Each row comes from the steps of one walk. Every step used is in the known rows, and no mark comes twice. Write the walk behind each row, first mark first.
In the rows, 128 means zero.
Known rows
Z-Q: [132 139 146 137  96 115 134 125 142 114 151 111 133 120 131 144 114 116
  99 128 117 115 124 149 115 115 119 141 131 100 143 118 128 158 149 108
 108 126 135 118 134 125 136 122 138 144 134 141 131 143 145 141 120 155
 134 118 161 127 120 132]
W-R-G-H-T-Q-Z: [ 98  95 126 151 109 149 186 164 160 106  82 131 166 123 186 164  95 108
  80 110  65 116 163 107 115  96 118 151 207 100 116 141 113 119 155  89
 209 159 124 103 101 120 171 102 174  92  75 101 128  90 168 183 157 160
 177 128 103 199 127  98]
T-Q-Z: [103 121 152 123 105 150 166 139 159 136 137  95 142 134 138 142 111  83
 116 127 109  94 113 117 126 142 144 135 155  72 140 123  92 118 143 120
 173 126 122 116 137 130 176 111 150 141 101 124 145 160 178 187 145 160
 123 131 128 152  90 102]
R-W: [126 130 141 118 104  99 134 133 136 105 143 153 121 138 158 113 132 158
 113 129 118 124 113 105 120 108 113 119 144 131 105 134 139 131 134 114
 116 121 128 135  90 133 127 117 140 137 137 107 122 120 123 122 128 154
 161 133 138 128 126 122]
H-W-R-G: [148 106 116 143 104 103 153 170 113  99 101 128 123 119 128 145 119 148
 115 122  79 144 124  89  97 118  88 115 155 192 111 138 122 124 138 117
 147 161 113 115  84 127 129  95 147 120 141 150 114  64 139 128 131 104
 170 115 107 164 137 123]
F-G-H: [148 110 148 128 127 137 148 131 116 125 140 142 128 101 142 102 104 138
  96 128  98 135 130 115 143 102 107 154 143 147 101 140 174 170 179 105
 135 165 125 124 137 140 135 150 114  99 112 106 142 117 114  98 151 121
 153 164 119 145 152 114]
T-Q-Z-H-G: [148 103 131 156 103 128 179 158 160 144 169  62 147 143 106 155  76  83
  88 110  72  93 117 140 129 183 124 138 164  97 142 113  69 103 143 110
 178 168  94 116 124 135 178  72 109 152 109 161 134 159 191 185 172 128
 115 108 112 140  91  56]
Z-Q-T-H-G: [156 145 154 151  85  87 143 138 165 118 181  61 133 106 138 169  61 110
 110 144 112 100 112 167  78 149 130 134 178 100 142 102  77 110 174  85
  95 191 124 106 142 139 134  64 132 148 123 172 131 143 143 157 126 153
 141  87 167 154 132 102]
Z-Q-T: [138 154 168 151  80  96 147 127 156 108 170  90 119 108 139 137  96 114
 106 136 121 112 106 164  76 122 124 139 163  72 140 125  99 142 139  98
  90 142 133 101 150 137 150 115 140 152 130 139 139 151 144 164 101 178
 135 104 191 139 108 118]
W-R-G: [127 133 124 136 108 108 151 155 129  88 110 147 124 125 151 158 119 137
 112 141  95 125 135 117 120 119  93 104 173 163 117 145 121 114 143 120
 143 154 120 122  96 112 118 113 150 141 132 130 102  83 119 114 133 138
 162 106 114 171 138 111]
R-G-H: [129 131 134 141 112 114 155 126 131  88 108 143 142 125 162 136 110 131
 106 137 100 149 134 132 127 101 107 145 154 148  99 152 142 155 154 131
 149 139 130 123  99 147 131 124 144 109 129 108 120  87 142  99 130 141
 170 136 138 154 171 105]
T-H-W-R: [139 105 112 136 137 125 113 159 127 143 115 110 153 102 117 143  86 148
 139 114 112 113 125  96 114 144 116 121 136 181 122 115  98 100 146 108
 125 188 101 105 122 113 115  80 111 111 134 160 114  88 135 149 135  89
 149 128  82 156 147 160]
Q-T: [124 152 147 138 115 116 148 129 138 120 145 110 117 118 134 119 111 118
 130 132 136 119 115 141  86 137 142 127 161  98 127 131 102 115 125 118
 117 144 127 114 148 137 143 116 136 140 126 133 134 137 127 146 117 152
 126 115 156 146 112 106]
F-W: [127 131 158 120 105 138 136 147 111 139 118 130 112 124 136 120 141 132
 135 126 118 122 129 112 136 130 118 127 134 136  90 120 122 137 142 113
 115 147 134 146 129 125 131 149 130 115 120 123 134 126 119 131 144 140
 137 152 114 133 116 120]
F-W-H: [118 113 150 108  88 135 137 144 109 123 106 151 106 120 125 128 144 138
 137 127 109 123 156 110 132 122 133 129 114 127  79 113 141 170 156 114
 126 158 139 118 120 136 120 142 130  91 117 133 144 124 112 138 157 131
 160 163  88 136 143 140]
W-F-G-H: [166 105 156 122 111 137 153 127 111 110 156 141 133 105 150 105 109 110
  83 130 101 152 113 134 156 118  77 145 140 168  76 125 169 160 206 105
 131 191 118 122 138 135 129 162 144 115 116 105 147 115 112  78 158 133
 158 147 122 183 165  82]
H-G: [156 108 118 130 123 113 155 142 120 129 132 113 128 129 115 145 119 126
 122 117 101 146 133 125 128 139 123 125 136 148 120 123 137 134 135 118
 137 134 127 142 106 146 136 108 120 116 127 149 140 123 126 122 147  92
 130 116 112 141 134 114]
Q-Z-H: [128 130 128 129 104 135 144 142 148 127 177  90 145 134 131 130  76 113
  86 119 108  98 110 152 122 158 115 142 139 118 143 124  83 105 119 136
 146 160  94 104 126 119 143 103 115 158 135 128 123 149 158 149 130 155
 122 127 134 121 101  87]
F-G-H-W: [167  89 137 138 129 134 157 158  93 134 128 118 138 106 120  95 100 142
  99 109  86 149 124  84 128 101 101 158 122 173  86 131 167 184 180  87
 141 177 116 108 119 164 141 135 116  74 118 125 153 104 123 115 148  89
 165 169 112 139 157 133]
G-H-W: [142  91 117 143 134 134 141 136 106 135 110 114 155 111 118 100  98 141
 120 100  93 150 137 111 117 107 119 162 108 160 109 132 146 172 143 102
 140 133 115 113 119 165 144 125 117  75 137 135 145  93 159 131 139  86
 162 162 110 125 165 151]
H-T-Q-Z: [ 91 116 131 139 125 160 158 144 158 151 106 103 156 144 146 143 125  96
 103 105 119 100 140 111 121 130 151 143 163  53 139 110 103 100 133 103
 179 140 134 113 129 109 176 106 155 106  74 104 141 155 165 209 146 157
 119 121 127 148  92 106]
T-Q: [118 117 137 148 135 135 142 127 152 144 117 117 125 136 116 137 131  98
 129 130 124 109 125 122 128 148 147 128 145  90 137 117 108 121 134 114
 153 124 136 126 143 121 153 119 134 128 111 128 130 144 159 172 144 135
 121 123 123 146 109 111]
W-F: [137 127 144 116 118 121 128 120 121 116 139 126 137 124 131 130 130 112
 113 126 135 141 111 138 132 146 104 118 130 148 106 119 129 118 158 135
 116 152 124 128 131 116 120 132 154 148 132 131 130 128 134 109 139 135
 132 124 131 166 141  95]
T-Q-Z-H: [116 122 138 146 107 144 158 145 170 139 168  76 144 141 123 142  83  81
  97 120 101  76 112 141 128 176 137 147 167  71 152 115  64 102 132 122
 166 155 101 101 140 119 172  88 119 158 115 134 124 169 192 188 154 162
 111 117 130 136  82  80]
H-W-R: [153  98 112 142 126 125 142 162 110 130 111 124 134 118 110 126 114 153
 119 109  88 137 137  95 107 122 104 130 128 181 123 129 125 132 126 108
 139 148 116 115 114 127 130 111 123 107 138 160 132  85 136 153 137  85
 150 129  87 148 128 154]
R-W-F-G-H-T: [156  97 151 133 102 119 147 137 112  96 142 176 154 118 187  94 134 144
  63 110 109 147 132  96 136  84  73 146 153 151  46 114 194 153 202  73
 135 192 133 127  92 119 128 134 166  91  90  76 134  99 100  90 151 155
 189 155 132 178 165  79]

Write each row's walk
[137 118 112 135 115  99 123 172 138 104 108 109 148 116 138 163  95 142
 136 132  98 107 109  95 102 139  98 117 164 188 117 128  93  97 160 110
 142 196 105 104  90 107 109  64 138 130 138 155 104  68 138 127 127 110
 172 111 102 179 152 131]	T-H-W-R-G
[152 127 151 166  89 100 131 155 155 120 155  69 142  84 135 156  51 125
 118 119 107  88 117 130  64 135 116 146 168 121 141 110  74 119 159  76
  86 198 106  77 142 125 132  67 129 136 130 183 120 109 149 185 113 143
 153  95 140 169 119 145]	Z-Q-T-H-W-R
[101  92 138 151 136 173 169 138 150 146 100 115 171 127 164 130 100  95
  91  99 108 110 157 122 124 109 147 172 156  61 122 121 126 133 144  88
 186 137 133 105 126 133 180 114 148  75  71  91 159 133 176 196 151 152
 135 146 121 149 121 114]	G-H-T-Q-Z
[131 118 159 136  92 122 167 160 105  94  94 157 124 103 183 140 103 148
 108 128  58 142 160 109 133 101  83 140 175 180  64 147 134 160 166 107
 142 169 124 129 101 136 133 147 137  95 122 108 118  69 123 107 156 145
 196 155  93 183 151 113]	F-W-R-G-H
[136 114 104 172 144 150 121 144 159 173 117 108 154 142 122 135 130  94
 117 105 127  96 142 135 136 160 141 151 158  61 143  92  92  94 118  96
 160 165 136 114 145 104 143  88 105 126  96 125 109 136 163 189 147 146
 119 109 127 127 105  87]	Z-H-T-Q
[148  97 134 159  88 139 159 148 155 145 169  57 161 141 101 119  80  74
  83  95  86  88  74 122 119 193 102 147 136 121 121 104  57 100 163 114
 159 184  91  88 121 118 166  80 145 169 123 155 137 146 215 184 159 132
 123 116 121 158  96  55]	T-Q-Z-H-W-F
[131 139 156 121  81 117 155 165 111 102 105 149 100 119 164 156 132 135
 123 138  81 120 136  98 130 111  81 107 179 173  77 136 117 124 157 109
 133 177 128 136 103 107 128 132 150 133 119 122 113  87 112 117 145 153
 174 134  99 172 122 105]	F-W-R-G
[140 144 150 157  87 100 127 140 160 131 166  52 140 104 122 139  62 113
 126 124 131  89  90 143  67 147 131 147 152 102 139 102  75 126 156  85
  89 186 118  81 144 135 135  64 141 143 143 169 132 137 160 179 106 151
 143 105 178 142 123 133]	Z-Q-T-H-W
[125 113 141 150  99 140 159 169 101 105  63 172 149 104 189 143 126 149
 104 109  77 141 178  94 130  82  83 137 183 158  63 139 146 144 156  82
 158 176 139 128  94 118 131 147 144  69  96  91 117  63 114 130 156 144
 196 156  88 175 153 119]	F-W-R-G-H-T
[149  93 123 115  87  80 167 142 124  84 132 160 121 140 126 135 128 156
 106 119  81 142 149 105 112 109 124 114 125 149  85 121 155 165 164 107
 140 142 129 123  66 162 130  84 133  88 132 148 133 106 104 128 161 105
 180 131  91 143 161 117]	R-W-H-G
[143 124 122 126 121 127 104 132 127 129 136  91 160 114 115 129 102 112
 126 119 131 126  90 120 117 172 106 126 122 174 104  95  98  97 179 117
 114 202 103 110 118 113 110  85 142 143 140 151 125 109 151 121 139 113
 143 118 111 163 161 116]	T-H-W-F
[150  91 151 154 134 156 152 139 131 142 115 139 156 117 156 120 129  85
  81 115 103 132 131 106 154 118 108 154 164 105  80 104 162 138 207  79
 163 190 148 118 151 119 155 143 154  92  66  97 147 125 141 143 166 144
 151 142 120 194 147  71]	W-F-G-H-T-Q
[133 118 157 125  99 139 140 161 100 130 111 149 107 116 146 138 124 149
 130 125  93 119 152 104 132 113 100 119 154 164  89 127 121 130 146 106
 119 155 121 131 132 111 126 150 126 116 122 130 120 106 103 148 150 138
 151 148  86 160 109 136]	F-W-R
[149  73 118 152 132 129 152 150 104 125 103 130 152 101 118 117  87 151
 109  90  81 152 150 105 107 102 101 153 125 188 106 145 143 167 142 107
 146 140 111 107 110 155 142 127 107  70 136 142 136  69 142 141 138  75
 171 151  81 145 162 158]	G-H-W-R
[112  92 127 165 150 159 147 129 144 153  77 135 158 126 149 129 128 100
 111 106 119 130 164 118 141 110 149 168 153  75 121 113 144 141 133  83
 174 129 153 116 138 134 160 122 133  69  82 106 133 116 160 181 150 135
 146 142 115 149 140 126]	G-H-T-Q
[118 107 133 104  93  95 136 120 131  87 129 169 118 127 146 119 141 161
 120 129 106 123 141 112 116  99 127 123 119 126  96 132 156 162 147 110
 121 127 138 112  82 146 117 112 135 106 132 125 134 116 109 131 136 144
 175 143 108 131 156 134]	R-W-H
[136 144 137 148  96  89 141 175 151 103 121  94 139 101 142 154  81 134
 138 138 106 108 102 105  58 148 111 109 194 166 116 126  65  87 158  97
 126 213 105  91 107 125 123  52 144 140 142 162 106  75 139 150 117 132
 166  99 128 194 142 115]	Q-T-H-W-R-G
[164 123 150 122 103 127 141 140 115 114 160 136 119 118 137 117 130 112
  94 143 115 133  92 118 144 139  87 119 140 161  91 116 154 128 194 107
 117 193 120 133 134 108 125 148 160 156 118 123 136 132 106  88 146 137
 136 133 131 176 139  74]	W-F-G
[171 106 154 144  86 137 172 166 146 141 190  63 144 127 102 113  83  71
  69 111  76  87  63  99 131 185  83 141 154 136 102 100  84 107 199 100
 161 228  91  95 134 112 165  87 142 164 115 144 148 151 188 168 170 144
 129 125 120 183  94  38]	T-Q-Z-H-W-F-G
[126 162 165 152  90 100 123 126 171 114 172  76 135 100 151 153  64 105
 118 144 149  84 109 163  81 144 136 140 170  75 153 109  71 107 160  93
  82 180 122  93 162 124 128  84 131 165 126 150 127 150 143 160 102 187
 139  96 184 151 125 119]	Z-Q-T-H
[142 124 143 146 120 113 126 163 139 132 134  87 130  94 126 136  71 134
 141 124 111 107 115 124  69 151 128 125 173 155 123 118  69  84 144  99
 110 200  98  86 140 123 125  71 115 128 135 160 122  95 133 169 116 115
 153 106 111 175 129 142]	Q-T-H-W-R
[129 115 138 141 115 112 159 143 122  85 106 156 140 107 171 144  95 141
 104 121  75 144 157 123 126  91  92 138 166 177 111 156 147 147 149 117
 158 146 120 114 100 139 130 134 147 111 127 119 109  66 129 107 138 127
 180 136 108 177 168 122]	W-R-G-H
[121 160 149 133 117 123 116 129 160 130 153  96 130 109 150 136  84 113
 145 148 159  98 110 146  90 162 145 130 167  96 135 116  77  83 140 112
 105 185 116 102 152 127 119  88 127 154 128 136 116 141 133 148 111 164
 129 116 151 154 132 120]	Q-T-H
[115 104  98 124 131 141 123 137 126 128  82 159 148 130 127 138 154 137
 126 112 126 133 173 119 119 110 154 140 109  99 115 113 162 135 131  98
 150 153 155 108 110 123 119 117 129  69  96 126 141 109 104 157 131 113
 149 133 103 134 149 146]	W-H-T
[142 120 114 146  84 113 166 184 139 100 155  91 158 128 121 145  73 133
  82 104  56 101 104 115  92 156  79 130 168 179 126 140  70 105 140 116
 161 191  84  89  77 112 141  73 137 152 142 158 110  86 172 150 138 127
 161 109 114 157 111  88]	Q-Z-H-W-R-G
[145 140 141 142 113 110 136 145 150 130 156  80 137 110 128 150  77 112
 138 133 127 114 115 147  84 162 143 121 174 122 127 111  76  89 154  97
 113 190 112 114 137 141 127  64 118 140 123 155 130 133 130 142 128 130
 130 101 133 163 137 107]	Q-T-H-G
[113 112 119 155 145 151 135 133 151 161  87 125 149 138 132 137 153 102
 127 115 129 115 145 109 129 127 156 144 152  68 130 100 121 104 130  92
 164 134 154 129 139 112 156 112 138 100  82 114 129 138 148 188 144 143
 123 115 119 138 107 119]	H-T-Q
[119 103 149 162 103 147 174 167 124 119  60 159 133 115 181 156 129 114
 112 118  65 127 177  84 131  99 106 148 199 122  74 123 130 135 164  75
 180 174 145 128 109 121 155 125 147  73  74 100 115  75 144 170 171 156
 188 152  83 197 138  98]	F-W-R-G-H-T-Q
[125 103 107 144 144 154 130 129 124 140  94 149 169 123 151 116 126 137
 104  97 121 151 171 127 123  94 133 162 125 109 109 125 161 146 128 100
 151 133 145 115 124 132 135 129 124  65  98  98 133 102 125 141 135 124
 153 147 123 129 160 137]	G-H-T
[143  98 141 114  86 116 168 160  98 124 119 143 111 123 111 152 134 134
 129 123  79 145 163 108 134 123 129 119 120 156  73 106 147 166 173 106
 135 170 140 131 104 150 128 127 120  75 117 161 150 115 103 142 179  89
 160 146  75 142 147 117]	F-W-H-G
[102 102 166 147  80 157 199 178 136 115  74 138 154 116 193 164 104 105
  91 109  58 110 165  96 127  91 101 147 211 112  75 128 109 123 170  72
 200 173 137 116  98 113 172 124 167  84  67  90 138  88 160 193 169 173
 185 153  94 196 115  97]	F-W-R-G-H-T-Q-Z
[144 106 124 144 141 153 137 144 111 145 114 149 149 107 163 112 118 141
  89 109 114 139 153 104 143  85 117 157 141 126  96 118 182 151 167  81
 150 174 145 119 132 121 133 147 128  65  85  88 143 108 103 121 143 127
 160 158 113 148 157 121]	F-G-H-T
[171 143 176 142  66  99 137 152 147 113 196  63 137  90 132 135  65  99
  88 144 120  92  63 124  83 155  87 132 163 131 103  94  97 119 231  69
  77 252 113  83 148 121 125  86 159 169 129 160 138 134 147 142 124 167
 152 106 172 196 137  85]	Z-Q-T-H-W-F-G
[166 113 143 135 103 117 147 150 100 126 148 118 126 124 110 106 133 128
  96 117 106 144  79  84 131 135  82 121 126 190  80 113 149 141 203 105
 123 193 117 120 116 125 129 133 149 129 125 144 148 116 126  98 150 108
 144 137 117 173 142  89]	H-W-F-G
